Each row comes from the steps of one walk. Every step used is in the known rows, and no mark comes twice. Write the walk behind each row, first mark first.
In the rows, zero is written as 128.
Known rows:
vater > fogili > pavu > pade: [126 103 126 139 148  63 150 115 137 133 121 169 158  92 184 142 180 131
 158 158 129 112 136 119 149 106 104  84 114 110 124 117 139  80 112]
fefe > pavu > tubo > mipav: [147 116 156 100 134  89 106 123 168 156 133 141 158  90 144  82 175 151
 123 108 118 143 141 120  88  72 117  54 129 110 144 116 158  80 115]
mipav > fefe: [136 101 149 128 138 111 125 110 163 116 149 122 177 119 148 127 169 145
 152 147  97  80 137 136 116 148 135  88 137 120 142 110 110 114 111]
fufi > mipav > fefe: [126  94 124 150 133 145 111 107 155 117 156 139 190 117 152 141 193 132
 142 164  92  87 155 140 119 153 172  52 139 125 119 119 100 121 106]
pade > pavu > tubo > mipav: [129 115 175  95 150  82 105 133 170 142 117 155 152 114 135  89 195 155
 112 113 123 125 159 115  95  74 138  51 130 120 159 131 167  82 112]
fegi > mipav > gorik: [148 131 148  93 142 123 109  94 154  86 158 112 126 147 124 132 205 121
 152 129 101 121 133 135 125 150 113 104 119  78 154 148 111 119 113]
fogili > pavu: [148  95 156 113 124  87 146 108 142 122 133 122 148 109 132 143 178 127
 134 126 103 129 119 125 108 126 107  97 128  99 128 109 140 104 124]
fegi > mipav > pade: [155  98 149  43 130 108 122 106 158 104 148 136 151 124 171 123 168 110
 152 143  82  87 153  98 155 134 136 123 132 144 135 132 115 111 113]
fufi > mipav: [125 107 114 137 118 132 108 110 140 128 151 140 153 117 140 144 171 119
 123 149 101 114 137 140 113 136 157  82 129 127  97 127 121 115 110]
vater > fogili > pavu: [142  93 142 118 144  61 165  99 138 130 118 158 142 118 131 145 171 132
 135 145 110 116 133 119 147 106 119  73 132  96 118 116 141 109 116]
laru > mipav > pade: [138  98 157  82 107 112 128  96 143 115 147 144 161 113 141 118 129 123
 148 138 107  61 172  97 134 146 137  93 140 175 129 136 105 104 126]
laru > mipav > tubo > pavu > fogili: [143 155 161  88 190  93 132  71 175 130 158 193 160  96 132  96 152 137
 112 115 105  59 174  90 115  94 171  44 128 137 136 120 144  70 131]
tubo > mipav > gorik: [143 151 167 137 148 105  94 108 137 130 144 130 118 135 113 120 186 134
 132 130 103 146 117 147  86 128 120  68 127  82 166 120 121 111 113]
laru > mipav > fufi: [141 105 158 113  93 131 139  89 134  90 149 125 156 137 110 104 166 113
 164 138 140  62 178 127  91 136 141  84 135 141 141 126  92 110 129]
vater > fogili > pavu > tubo > mipav: [128 103 166  96 176  54 138 118 155 155 108 180 151 100 147 116 200 151
 123 144 121 150 140 116 145  80 117  34 133 115 136 114 149  84 104]
fegi > mipav > pade > pavu > tubo: [148  85 165  13 151  86 120 122 195  99 121 154 166 124 168 103 200 143
 137 116 102  88 198  70 153 103 152  76 136 136 148 159 143  96 113]
fegi > mipav > fefe: [142  99 156  88 139 128 119 103 169  96 159 123 182 126 163 121 199 121
 163 149  91  70 148 131 137 146 129  98 132 122 146 121 102 110 107]
pade > mipav: [129 128 121 116 126 102 128 106 121 137 148 129 139 111 122 135 163 113
 149 142  81  89 128 143 133 125 118 116 141 120 136  93 157 111 122]
fogili > pavu > tubo > mipav > fefe: [139  88 191 101 171  93 121 124 173 138 129 145 191  90 166 123 223 160
 148 139 101 136 148 113 110 119 121  30 141 120 159 101 123  86 110]
tubo > pavu > pade: [138 137 128 120 146  91 113 126 139 141 150 149 132 104 192 146 180 129
 136 116 132  88 133 135 106 105 117 108  96 120 140 101 139  56 106]
mipav > tubo > pavu > fogili: [154 157 150  83 210  69 130  85 181 137 148 183 142 104 151 111 159 145
 106 114  86  94 150  92 114  81 171  67 129 101 132 105 163  85 122]
mipav > sigodi: [134 132  89 115  91  93 101 117 137 115 135 119 151 111 147 125 119 106
 142 106  98  85 133 112 101 129  97 133 128 135 134 128 145 106 114]
fegi > mipav: [141 110 144  80 123 122 120 108 151 105 150 123 145 124 148 120 176 112
 145 134 101  96 128 132 133 130 119 126 122 122 130 130 127 104 111]
fogili > pavu > pade > mipav > lome: [110 120 138 123 132  81 154 108 145 141 136 154 160  90 179 151 233 114
 159 169  93 152 138 128 129 132 102  92 114 107 136  89 156  95 139]
tubo > mipav > pade > pavu > fefe: [172 129 187 118 146  86 125 146 160 154 144 177 170 121 147  94 162 130
 130 126  87  95 176  81 103  89 138   7 140 120 161 111 161 109 126]
fegi > mipav > tubo > pavu: [152 133 157  50 164 100 117  86 168 114 159 143 142 110 156 125 190 117
 111 118  91 102 161 131 131  97 156 100  94 104 154 120 147  79 137]
fefe > pavu > fogili > vater: [191 111 150 134 134 106 134 109 159 136 164 174 175 105 132 107 140 123
 142 121 107  93 154  57 115  76 118  64 160  99 132  96 168 114 105]
fegi > mipav > fufi: [159 110 152  71 118 128 133  98 149  81 151 114 147 151 145 112 201 104
 165 140 120  88 159 128 112 123 134 116 127 104 144 120 102 118 115]
laru > mipav: [126 112 153 124 101 122 124  96 139 117 149 131 154 114 117 111 140 119
 142 131 122  68 147 128 109 143 121  95 125 151 128 133 113 101 126]
vater > fogili: [128 115 120 125 142  75 143 105 143 136 123 158 136 129 132 127 145 138
 133 149 116  78 135 135 151 111 135  91 132 115 116 125 137 115 108]
mipav > fufi: [152 108 148 108 114 111 139 103 146 104 142 115 137 146 129 118 174 124
 159 136 126  93 152 132  90 128 140 104 134 104 138 110 112 122 119]
pade > pavu: [143 105 161 118 117  88 130 116 161 117 130 138 145 135 115 113 170 136
 120 118 111  91 152 125  96 104 138  86 129  92 143 134 163 109 125]
fefe > pavu > pade: [144 116 117 141 109  96 117 119 154 137 150 135 162  84 180 108 157 135
 156 124 129 108 138 129  91  97 102 104 109 104 132 118 146  77 124]
pavu > pade > mipav: [108 133 106 135 128 102 116 120 122 137 153 140 148  86 171 137 169 114
 172 150 101  88 132 142 137 124 103 129 120 137 140  96 148  84 118]
fefe > pavu > tubo > mipav > fegi: [154 115 130  83 161  72  93 129 156 151 138 143 159  80 163  83 169 141
 133 118 103 137 160  94  72  73  98  59 142 108 140 139 182  85 131]

Which walk is each row?
[149  88 146  67 145 116 120 103 202 102 153 128 200 100 171  93 212 150
 161 125 108  92 177 110 130 113 125  56 133 104 150 135 126  93 109]
fegi > mipav > fefe > pavu > tubo
[125 102 154  98 145  81 124 127 185 117 115 140 151 119 131 109 184 165
 120 103 126  99 167 109 107 102 133  70 131 116 136 147 163  98 114]
pade > pavu > tubo
[157 152 139  95 189  82 139 106 159 141 149 181 122 125 146 128 169 136
 113 102 104  75 121  95 111  90 141  75 142  97 126  98 154  82  93]
tubo > pavu > fogili
[162 129 130 117 151  84 141  99 171 136 146 165 157 108 133  91 149 139
 136 110  97  99 131  91  93  78 128  68 155  77 112 114 158 102 106]
fefe > pavu > fogili
[129 111  96 114 157  70 123 124 108 128 150 144 162  63 194 154 191  99
 183 159  81 113 151 106 125 117  70 112 133 114 136 108 181  81 143]
fogili > pavu > pade > mipav > fegi
[171 119 150 138 155 112 125 116 151 130 156 168 163 114 138 128 138 123
 150 138 103  89 139  66 135 112 123  93 160 134 124  92 148 119  94]
pavu > fogili > vater
[178 109 173 131 149  99 138 121 163 123 147 185 173 129 121 116 158 125
 133 125 107  81 168  55 123  82 142  58 161 106 148 108 176 116 101]
pade > pavu > fogili > vater
[132 103 121 107 143  98 132 102 175 137 145 140 190  85 140 109 199 151
 164 131  91  82 169 121 131 108 128  42 153 104 153 104 160  99 116]
pade > mipav > fefe > pavu > tubo
[163  92 168  32 125  96 128 112 169  94 137 150 160 140 154 111 186 116
 131 126  87  75 180  84 139 102 154  94 135 120 156 149 142 106 120]
fegi > mipav > pade > pavu
[107 109 122 127 124 123 129 103 167 138 140 151 157 128 140 141 211 129
 108 170  99 144 144 140 109 148 172  70 122 123  92 134 117 135 122]
fufi > mipav > lome
[132 143 139 111 171  78 104 108 164 140 147 156 153  81 194 131 169 141
 127 125 116 100 162 134 110 102 143 101  81 126 146 107 152  58 138]
mipav > tubo > pavu > pade
[138 152 121 103 203 100 116  83 174 140 158 204 163 101 154 128 179 135
  93 134  80 105 161  95 112  87 202  32 127 107 105 115 152  88 118]
fufi > mipav > tubo > pavu > fogili
[146  87 114 145 112 135 122  98 161 127 163 147 204 101 146 125 195 133
 140 149  98  93 164 128  97 116 165  26 137  88 122 124 117 114 116]
fufi > mipav > fefe > pavu
[121 142 148 112 145 102 107  89 152 128 162 165 164  72 175 116 157 127
 135 132 132  72 184 124 112 110 144  82  81 157 149 121 129  47 147]
laru > mipav > tubo > pavu > pade
[126 123 161  99 155  95  99 130 159 150 126 138 148 102 148 101 175 150
 127 126 113 136 129 128 106 105 122  84 131 145 139 114 140  87 106]
pavu > tubo > mipav
[140 133 161  89 141 104 119  76 157 127 159 157 152  98 125 115 152 127
 109 117 114  68 182 124 111 110 159  65  98 143 151 122 137  74 149]
laru > mipav > tubo > pavu
[150 155 161 139 157 111 133  91 167 141 173 164 168  89 127 113 147 128
 124 113 109  61 191 107 110 118 140   6 100 142 141 114 147  85 155]
laru > mipav > tubo > pavu > fefe
[126 108 172 109 169 101  98 127 179 140 133 142 184 101 165  98 196 163
 148 144 107 111 148 128 112 126 136  50 144 145 157 108 117  93 101]
pavu > tubo > mipav > fefe
[135 117 147  71 146 105 111  87 171 102 151 126 166 102 151 101 168 118
 138 142  79 111 157 132 135 125 144 120 106 127 135 139 132 107 142]
fegi > mipav > tubo
[166 153 147 145 158 101 140 128 151 154 165 149 129 122 143 142 167 127
 125  99 112  79 133 115 104 114 115  37 114 106 133  90 157  94 115]
tubo > pavu > fefe
[143  88 140 111 149  96 127 111 198 125 141 130 192  94 152 102 186 170
 153 118 113  91 169 113 109 113 130  44 140 100 140 126 136  97 114]
mipav > fefe > pavu > tubo
[193  94 182  89 156  87 138 122 167 124 141 197 176 125 144 115 148 128
 139 129  90  67 187  19 147  89 159  58 172 126 150 111 169 122 104]
mipav > pade > pavu > fogili > vater
[166 130 189  71 177  65 122 122 166 142 126 210 162 126 147  78 168 135
 119 128  82  92 155  58 106  62 172  40 168 111 154 113 160  95 103]
tubo > mipav > pade > pavu > fogili
[133 135 179 110 167  83  96 120 176 125 123 149 132 133 111 103 223 165
 120 108 121 142 160 119  84  97 133  18 128  75 182 143 153  97 112]
pade > pavu > tubo > mipav > gorik
[196 112 187 146 155 115 120 115 163 150 174 192 213  98 149  86 170 127
 157 147  91  97 162  65 105  68 133  12 174  98 171  73 149 101  97]
tubo > mipav > fefe > pavu > fogili > vater
[134  86 156  97 150  84 139 116 173 122 119 124 157  95 148 141 188 153
 135 116 115 142 137 110 120 126 103  79 126 119 120 122 143  97 115]
fogili > pavu > tubo
[189 133 158 117 173 104 131 117 147 142 161 185 138 125 146 149 162 119
 124 113 111  78 146  65 130  86 135  71 148 114 144  77 162  91  90]
tubo > pavu > fogili > vater
[136 124 163 112 195  58 129 104 160 138 111 168 132 120 126 133 225 159
 132 137 121 171 143 119 136 100 117   5 133  77 158 131 135  97 103]
vater > fogili > pavu > tubo > mipav > gorik
[137  87 162  57 151  68 128 127 192 121 109 155 155 120 152 115 174 162
 125 115 111  92 187  74 131 107 152  66 143 140 140 148 156 100 116]
mipav > pade > pavu > tubo
[124 128  99 117  68 112  99 102 131 106 145 131 165 103 133 115 110  95
 145 110 113  52 163 103 107 139  98 111 127 166 135 137 127  95 124]
laru > mipav > sigodi
[131  97 104 164 120 133 104 113 161 129 167 156 217  76 197 122 201 131
 163 167 113  92 169 127  98 115 148  38 122 109 119 122 113  87 113]
fufi > mipav > fefe > pavu > pade
[134  94 118  99 126 119 114 111 146 126 141 154 158 114 161 144 162 119
 130 157  85 102 159 105 132 140 172  76 142 150 103 127 113 122 112]
fufi > mipav > pade
[115 119 110 133 146  62 153 109 115 147 132 179 151  85 170 156 196 113
 170 169 107  99 140 127 172  96 102  81 123 113 135  94 164  81 117]
vater > fogili > pavu > pade > mipav
[154 115 139 162 160  69 176 117 146 144 134 168 158 112 132 144 168 130
 147 143 108 106 143 103 148 113  97   9 132  98 115 107 152 118 119]
vater > fogili > pavu > fefe
[171 159 160  86 177 104 128 104 179 132 177 154 155 103 160 119 186 112
 127 113  87  88 171 108 131 107 137  40  92 111 151 112 159  91 139]
fegi > mipav > tubo > pavu > fefe
[109 131 130 106 129  92 149  99 148 143 136 139 136 127 124 130 204 119
 132 159  81 117 136 143 128 137 136  99 135 112 133  99 156 127 132]
pade > mipav > lome
[140 119 165  90 147 104 112 122 161 127 125 131 147 123 146  90 196 143
 149 130 136 125 161 123  85 103 142  68 141 131 152 106 118  99 110]
pavu > tubo > mipav > fufi
[127 114 155  68 129 109 135  99 179 109 141 129 146 138 154 115 216 118
 130 154  96 126 139 128 127 141 134 113 117 115 129 135 119 124 122]
fegi > mipav > lome
[110 152 122 102 152  85 142 114 143 156 147 170 127 107 185 155 231 115
 136 150 109 109 142 138 126 111 133  89 103 112 154  84 161  72 121]
tubo > pavu > pade > mipav > lome
[152 110 118 141 160 123 129  94 181 129 166 185 215 102 155 104 188 139
 141 150  83  85 163  90 102  97 174   4 167  86 107 119 126 111 101]
fufi > mipav > fefe > pavu > fogili
[150 138 152  89 165  79 119  92 168 136 145 144 134 106 146 133 164 138
 102 110  93 101 154 138 110 101 159  91 100 107 142 108 156  85 138]
mipav > tubo > pavu
[133 103 143 136 128  88 127 122 141 123 140 135 165  84 183 145 183 126
 164 140 119 133 127 125 111 127  89 109 110 118 126 107 134  75 124]
fogili > pavu > pade
